What can hang from each mark
Q_274: Q_10 Q_227 Q_813
Q_813: Q_78
Q_78: Q_10 Q_227 Q_813
Q_740: Q_854
Q_10: Q_854
Q_821: Q_227
Q_227: Q_78 Q_274
Q_854: Q_10 Q_740

Every row comes from one small tree of marks. Brackets hold a mark, then the marks that hang from it, in the order of their numbers. Every link used is in the known rows. Which tree was each row made from?
In the rows, zero is written as 128.
Known rows
{Q_78 {Q_10 {Q_854 Q_740}} {Q_227 Q_274} Q_813}: [134 107 167 105  82 159 173 180 127 133 104 227 119 191 207 118 179 135
 101]
{Q_821 {Q_227 Q_274}}: [124 147 122  88 155 122 165 149 148 112  91 149 120 127 145 131 139 109
  98]
{Q_227 {Q_78 Q_813} {Q_274 Q_10}}: [127 149 151  66 115  94 140 140  87 158  74 155  96 155 135 100 114 139
  92]
{Q_227 {Q_78 {Q_10 Q_854}} {Q_274 Q_813}}: [122 131 150  72 106 139 144 135  75 105 116 189  95 178 153 102 167 127
 103]
{Q_813 {Q_78 {Q_10 {Q_854 Q_740}} {Q_227 Q_274}}}: [121 106 151  99  73 160 140 174 130 141 102 213 131 210 169 130 188 104
 128]
{Q_854 Q_10}: [125 147 120 139 118 113 113 108 137 151 136 115 124 117 123 138 132 130
 151]
{Q_227 {Q_78 Q_10 Q_813} Q_274}: [115 122 160  72 107 124 128 160  87 130  98 197 114 172 169 123 139 140
  63]
{Q_813 {Q_78 {Q_10 {Q_854 Q_740}} Q_227}}: [119  87 164 126  66 178 118 173 123 134 124 208 147 189 156 141 184 118
 138]
{Q_78 {Q_10 Q_854} {Q_227 Q_274} Q_813}: [119 112 146  87  92 143 182 170 125 143  87 219 101 205 211 114 148 145
  79]
{Q_274 {Q_10 {Q_854 Q_740}}}: [149 132 152 130 104 140 127 107 120 129 134 128 118 159 127  93 163 111
 163]
{Q_740 {Q_854 Q_10}}: [130 133 117 155 108 120  83 102 128 141 133 111 128 141 131 135 145 129
 166]
{Q_274 {Q_10 Q_854} Q_227 {Q_813 Q_78}}: [111 112 142  97  93  97 167 119  99 144 116 138  95 155  81  84 116 166
 191]
{Q_821 {Q_227 Q_78 {Q_274 Q_10 Q_813}}}: [126 173 149  45 143 109 159 134 105 113  70 165  91 115 101 107 138 142
 111]
{Q_274 Q_813}: [130 131 142 130 127 120 142 129 111 113 128 139 110 103 110 127 129 156
 145]
{Q_274 {Q_813 {Q_78 {Q_10 {Q_854 Q_740}} Q_227}}}: [122  96 177 130  66 172 133 171 106 116 123 216 125 166 139 137 182 148
 156]
{Q_78 Q_10 {Q_227 Q_274} Q_813}: [120 124 149  80 102 131 168 170 135 147  76 214 109 180 190 126 135 167
  78]
{Q_813 Q_78}: [111 109 135 131 112 119 108 149 110 143 115 132 135 148 108 140 120 115
 135]
{Q_227 Q_274}: [129 143 117 101 136 110 147 129 135 137 104 136 113 150 142 118 131 114
 116]
{Q_274 {Q_10 Q_854}}: [133 135 132 114 113 124 136 100 115 143 116 120 102 174 134  86 131 119
 140]
{Q_821 {Q_227 {Q_274 {Q_813 Q_78}}}}: [108 131 143  92 140 109 158 170 114 113  74 163 110 121 106 140 129 129
 122]

Write each row's tree
[122 150 143  67 148 125 165 162 106  95  89 174 113  94 119 137 146 132
 100]	{Q_821 {Q_227 Q_78 {Q_274 Q_813}}}
[139 131 157  99  92 163 173 152 129 111 115 217 104 171 171 116 198 143
 135]	{Q_78 {Q_10 {Q_854 Q_740}} {Q_227 {Q_274 Q_813}}}
[137 170 118  65 118 111 167 126 158 165  69 154  96 170 137 100 129 146
 125]	{Q_78 {Q_227 {Q_274 Q_10}}}
[ 99  99 150  95  98 117 138 140 108 122 125 176 115 143  91 117 132 186
 160]	{Q_274 Q_227 {Q_813 {Q_78 Q_10}}}
[103 102 135 110 108 101 158 150 110 128 126 148 123 106  76 128 112 173
 177]	{Q_274 Q_227 {Q_813 Q_78}}
[117 145 156  51 136 138 144 155 104  87  89 204 107 129 135 129 163 145
  83]	{Q_821 {Q_227 {Q_78 Q_10} {Q_274 Q_813}}}
[114  80 168 121  76 143 143 148 102 107 151 186 127 153 109 113 173 155
 181]	{Q_274 Q_227 {Q_813 {Q_78 {Q_10 {Q_854 Q_740}}}}}
[127 155 135  52 132 128 157 134 110 123  82 157 106 162 145  97 149  93
  97]	{Q_821 {Q_227 Q_78 {Q_274 {Q_10 Q_854}}}}
[105 108 145 104  86 151 117 163 132 151  96 194 136 181 138 145 142 153
 115]	{Q_813 {Q_78 Q_10 Q_227}}
[105  99 158 112  79 157 145 163  99 132 106 208 114 181 142 130 153 159
 132]	{Q_274 {Q_813 {Q_78 {Q_10 Q_854} Q_227}}}
[124 105 184  82 107 162 149 187  95  92 110 226 132 159 192 129 188 104
  66]	{Q_821 {Q_227 {Q_78 {Q_10 {Q_854 Q_740}} Q_813} Q_274}}
[107  93 156  78  93 128 141 158  97 125 132 198 134 134 143 119 130 179
  98]	{Q_274 {Q_227 {Q_78 Q_10 Q_813}}}
[105 112 159 103  89 145 130 165 113 136  96 203 118 157 120 143 142 179
 131]	{Q_274 {Q_813 {Q_78 Q_10 Q_227}}}
[137 144 148 115 115 117 151  98  96 128 114 128  83 151 114  87 131 148
 158]	{Q_274 {Q_10 Q_854} Q_813}
[121 137 136  62 116 134 115 134 107 126 106 180 118 178 146 117 159 120
  86]	{Q_227 {Q_78 Q_10} Q_274}
[128 171 126  66 151 109 160 119 148 130  71 139  99 148 127 101 129 124
 111]	{Q_821 {Q_227 {Q_274 Q_10}}}
[141 122 138 113  96 127 159 106 140 130 148 131 123 141 114  80 155 137
 187]	{Q_274 {Q_10 {Q_854 Q_740}} Q_227}
[106 103 178  87 117 153 126 177  96 100 104 209 139 128 162 143 143 151
  57]	{Q_821 {Q_227 {Q_78 Q_10 Q_813}}}
[113 154 148  69 136  94 157 142 114 131  54 155  87 143  88 110 120 141
 133]	{Q_821 {Q_227 {Q_274 Q_10 {Q_813 Q_78}}}}
